Known rows, with every step that occurs:
K -> L: -1 -48 7 -3 11 -54 -14 36 29 -3 0 9 -16 -58 -14 -21 -13 26 -19 -26 -14 -22 -5 -26 13 18 7 -42
D -> E -> C: 8 -26 -8 -24 -29 28 -95 36 19 -4 -20 47 8 44 -10 -17 28 8 2 -5 -20 2 -2 -32 -27 -28 15 -21
K -> N -> E -> D: 49 6 -5 -11 40 21 -27 20 -3 -28 7 30 10 -19 -27 -33 42 34 -10 -62 28 -19 13 4 6 14 -3 5
N -> P: 47 -20 17 11 25 -12 -32 -20 -6 -1 -13 -22 -14 16 25 2 4 31 -23 1 5 -23 -53 -60 13 -34 -17 -12
C -> E -> N: 9 -38 5 -19 21 28 -28 23 -5 11 19 47 0 -29 9 -12 19 15 -37 -32 -18 17 -59 8 -24 10 20 12
Y -> L -> K -> N: -10 -8 -13 -4 -3 -23 42 47 -8 0 41 -57 4 36 -11 2 -21 8 5 32 24 -14 -3 6 14 17 47 -82
C -> P -> N -> E: -15 -25 15 -7 20 30 43 0 -23 -1 -40 45 21 -50 29 -43 38 -30 -4 -54 6 0 -21 42 -9 4 -22 78
P -> C -> Y -> L -> K: -54 15 -9 3 -49 -36 10 7 8 21 13 -8 -23 -43 -4 32 -42 -60 1 33 -1 10 41 3 22 6 5 -63
E -> D: 21 -20 4 -10 27 9 -82 22 24 -17 -12 10 -4 -44 -1 1 45 18 -23 -99 13 -18 3 -73 11 -10 9 -17
P -> N -> E: 7 -22 16 -7 30 29 0 15 -17 7 -47 37 -4 -34 7 -31 2 -3 -13 -39 15 1 -25 26 2 24 -7 25
Y -> L -> K -> N -> P: 15 -7 -12 16 8 -32 60 -1 -22 -3 22 -81 -4 61 4 -1 -28 33 21 73 31 -24 -17 -20 18 -12 20 -67
P -> C -> E: 10 -36 14 -11 28 29 -62 15 1 -8 8 26 -14 -17 27 -14 -19 -55 -28 0 2 31 -40 13 -16 31 -33 -16
L -> K -> N -> E -> C -> P: 21 29 5 -19 -40 1 44 12 -12 -8 8 59 45 60 16 -46 58 -3 21 14 15 -1 40 77 -23 -4 13 45
D -> P -> N -> E -> C: 17 -7 9 3 15 25 16 -30 20 3 -70 24 17 32 44 -11 26 0 30 -54 -26 12 21 23 -30 16 -6 90
E -> C: 24 -14 18 -10 -19 20 -78 26 27 8 -12 -2 10 20 20 -6 29 16 -15 -60 -21 -3 -16 -14 -13 -15 17 8
N -> P -> C -> Y -> L: -27 -7 0 29 -18 -15 -6 -41 -3 19 2 -66 -20 -46 -6 31 -38 -28 -2 37 -25 0 -6 -20 21 -17 -40 -2
C -> Y -> L -> K: -52 14 -17 -7 -25 -38 42 28 9 17 26 13 -11 -24 -5 31 -17 -4 -10 22 -15 -10 42 -29 26 -25 31 -95
K -> N -> E: 48 6 6 -13 27 20 3 21 -21 -19 20 25 11 2 -12 -29 -1 28 -27 -16 21 -13 -18 43 5 26 -4 -6
P -> N -> E -> C -> Y: -28 37 13 -5 -8 53 3 13 11 21 -33 44 19 -32 -8 -17 25 5 -4 -25 -37 18 20 40 -11 -4 -12 65
L -> K: 21 -2 9 -19 -5 -40 -17 30 5 -1 -3 40 -18 30 32 3 2 16 -17 -5 34 -11 -3 -40 16 -8 25 -78
Y -> L -> K: -15 -26 -12 -5 -20 -38 8 34 0 14 4 -10 -11 8 17 5 -8 -4 -2 16 7 -14 10 -27 18 -7 44 -97
D -> P -> N -> E: 12 -18 6 1 45 3 44 -25 2 -11 -55 21 -2 -3 34 -5 1 -5 10 -43 4 -1 -1 5 -5 20 -14 47
C -> E -> D -> P -> N: -18 -38 -2 -5 95 28 3 3 32 -35 -28 17 6 -2 28 11 26 -11 16 -66 -5 20 6 -60 -17 13 -7 30
E -> N -> P -> C -> Y: 4 19 15 21 -27 -11 -27 -57 -5 24 -2 -7 -21 -50 -3 30 -16 6 -11 -2 -18 11 -36 -13 4 -12 -25 73
Y -> L -> K -> N -> P -> C: 10 -7 -2 25 -13 -39 23 -20 -25 -3 9 -103 -12 45 13 4 -54 -19 37 80 39 -2 -20 18 14 18 -6 -44
L -> K -> N -> E -> C: 47 37 5 -16 -25 3 6 28 -3 -3 7 50 22 68 -1 -37 19 22 14 25 22 -6 29 58 -14 13 22 -7

Rows:
30 -37 18 13 35 15 -43 -27 -6 -6 -5 -6 -21 13 38 -15 -20 -30 -12 41 7 18 -54 -9 -11 3 -60 0 | N -> P -> C -> E
15 -24 8 3 6 -26 -33 -42 24 -15 -23 -15 -21 6 49 28 -21 -33 -2 -59 6 8 -3 -19 -3 20 -19 15 | D -> P -> C
7 -18 21 -3 -3 54 -33 14 5 16 -56 26 19 -6 19 -41 30 -8 11 -38 -18 7 -12 35 -20 13 -1 73 | P -> N -> E -> C
8 -42 12 -9 3 27 -55 3 -4 14 8 29 -10 -41 16 -9 -5 -36 -19 -29 -8 34 -56 31 -29 44 -6 35 | P -> C -> E -> N
12 9 -11 -4 -41 7 22 31 -8 11 13 -10 26 43 -5 -33 11 6 35 49 -2 -11 49 76 -14 12 30 -28 | Y -> L -> K -> N -> E -> C
35 -38 12 3 33 19 -11 -22 -16 7 6 22 -6 6 11 -11 16 40 -19 20 -15 3 -75 -19 -21 -21 -10 27 | C -> E -> N -> P
-47 43 -17 -5 -43 -13 42 40 13 17 49 -35 25 32 -37 19 -4 16 13 41 -30 3 50 23 2 -6 47 -36 | E -> C -> Y -> L -> K -> N
-48 34 -22 -4 -10 -26 71 38 -8 3 65 -25 4 3 -37 28 -29 9 -7 45 2 -6 26 8 25 6 38 -74 | C -> Y -> L -> K -> N
-46 -2 -22 19 -4 -17 -17 -46 46 -12 -2 -34 -11 -74 -5 55 1 -46 18 -66 -31 6 70 -49 11 -5 -18 14 | E -> D -> P -> C -> Y -> L
39 -12 9 18 63 31 -48 -15 2 -39 18 -36 1 14 -4 -21 4 -11 9 26 22 20 -34 -15 -12 13 -53 25 | K -> N -> P -> C -> E -> D
-35 -8 -6 33 -42 -11 -5 -55 -10 37 8 -56 -19 -69 -23 31 -22 -12 7 13 -38 5 -29 2 3 -16 -16 58 | E -> N -> P -> C -> Y -> L
13 82 -4 -15 -30 -3 35 21 3 3 29 67 23 52 -29 -11 15 30 5 45 7 0 66 59 -6 -3 17 -4 | L -> K -> N -> E -> C -> Y
26 16 1 -17 16 -34 22 44 -13 -13 31 -5 -2 61 -2 -4 -17 25 -14 6 48 -9 -14 0 14 20 36 -61 | L -> K -> N
-53 -38 3 -20 -13 47 -28 25 1 -6 -50 21 35 17 -4 -30 56 -35 34 -36 -26 22 -17 -5 -41 -19 11 74 | D -> E -> C -> P -> N
7 69 8 15 -1 -40 40 -21 -15 -11 31 -32 -14 43 -9 27 -48 1 7 71 40 2 4 0 22 -3 -27 -6 | L -> K -> N -> P -> C -> Y
51 33 -19 -7 35 -33 48 -26 11 -45 -2 37 6 53 -1 -1 31 36 30 -20 54 -17 76 -18 4 6 14 -11 | L -> K -> N -> E -> D -> P
-23 41 -17 14 0 -40 88 0 -13 2 46 -52 1 39 -24 25 -31 30 7 94 6 -19 16 -18 25 -29 10 -52 | C -> Y -> L -> K -> N -> P
-22 21 11 -4 -14 -2 -45 -2 10 5 11 9 -17 -54 -2 24 -26 -36 -37 -33 -6 11 -4 -1 11 9 -26 2 | P -> C -> Y
-13 15 -8 12 -37 5 -38 -49 -13 13 -13 31 -24 -19 -35 14 -17 -2 10 41 -12 12 -30 -24 -9 -29 -25 45 | D -> E -> N -> P -> C -> Y
47 -1 19 20 22 -5 -35 -21 -17 -14 4 -81 -9 31 6 -4 -34 3 -2 24 31 1 -56 4 6 24 -37 23 | K -> N -> P -> C
-48 18 -20 11 -36 -62 51 -35 24 5 -1 -14 -19 -12 20 61 -46 -53 21 20 -9 11 74 -13 14 1 1 -33 | D -> P -> C -> Y -> L -> K
-23 36 6 2 4 28 46 -34 28 8 -41 40 17 -1 13 16 21 5 17 -36 -47 13 53 23 -20 -3 -16 88 | D -> P -> N -> E -> C -> Y
6 -30 -15 -23 -17 27 -68 17 -10 10 -6 49 -10 -9 -25 -6 17 24 -11 -31 -4 -2 -40 -31 -17 -11 31 -4 | D -> E -> N
11 1 -27 -3 6 -5 26 21 -6 -17 16 6 13 -9 -23 -28 27 6 27 11 34 -21 53 12 16 9 27 -53 | Y -> L -> K -> N -> E -> D
-25 20 -4 33 -4 0 29 -27 -13 4 33 -103 -4 -20 -27 27 -50 -14 2 53 -12 -1 -20 18 17 6 -32 19 | K -> N -> P -> C -> Y -> L
-18 -23 11 -4 34 46 -1 -7 -11 -21 -53 53 26 -83 17 -44 79 -29 12 -92 12 -1 8 0 -6 -10 -18 88 | C -> P -> N -> E -> D
-26 20 -15 -22 -35 30 -59 30 22 1 5 67 5 26 -37 13 24 3 -11 1 -42 4 25 -30 -18 -42 9 -22 | D -> E -> C -> Y
41 -19 15 11 2 -8 -34 -31 -14 15 -20 -19 -14 -2 17 6 11 53 -13 -29 -8 -17 -69 -44 -2 -28 8 34 | E -> N -> P
-22 40 -26 -5 -16 -9 96 23 -16 3 49 20 6 -7 -31 -2 -17 12 -2 66 6 -14 50 56 20 8 17 -59 | C -> Y -> L -> K -> N -> E
-25 27 -19 2 -33 50 30 17 -1 13 38 -9 33 -20 -44 -14 11 10 -3 17 -55 -7 38 78 -9 2 7 26 | K -> N -> E -> C -> Y -> L
-51 37 -14 4 -29 -29 44 22 -5 6 47 -48 -6 -15 -22 28 -50 -40 7 49 13 11 27 42 18 29 14 -42 | P -> C -> Y -> L -> K -> N
34 -31 -7 -2 -6 11 -44 -23 -22 4 -27 21 -17 23 -20 -4 13 46 2 24 0 -10 -56 -60 -16 -37 9 4 | D -> E -> N -> P
6 23 19 19 -3 -20 -23 -43 -1 3 -2 -23 -22 -29 -3 28 -30 -13 -22 14 -6 2 -15 -35 20 -22 -51 18 | N -> P -> C -> Y
-6 -30 6 2 50 -8 21 -4 13 -10 -44 -23 -3 10 34 25 -9 -2 -2 -73 -3 6 -24 -39 0 13 6 31 | D -> P -> N
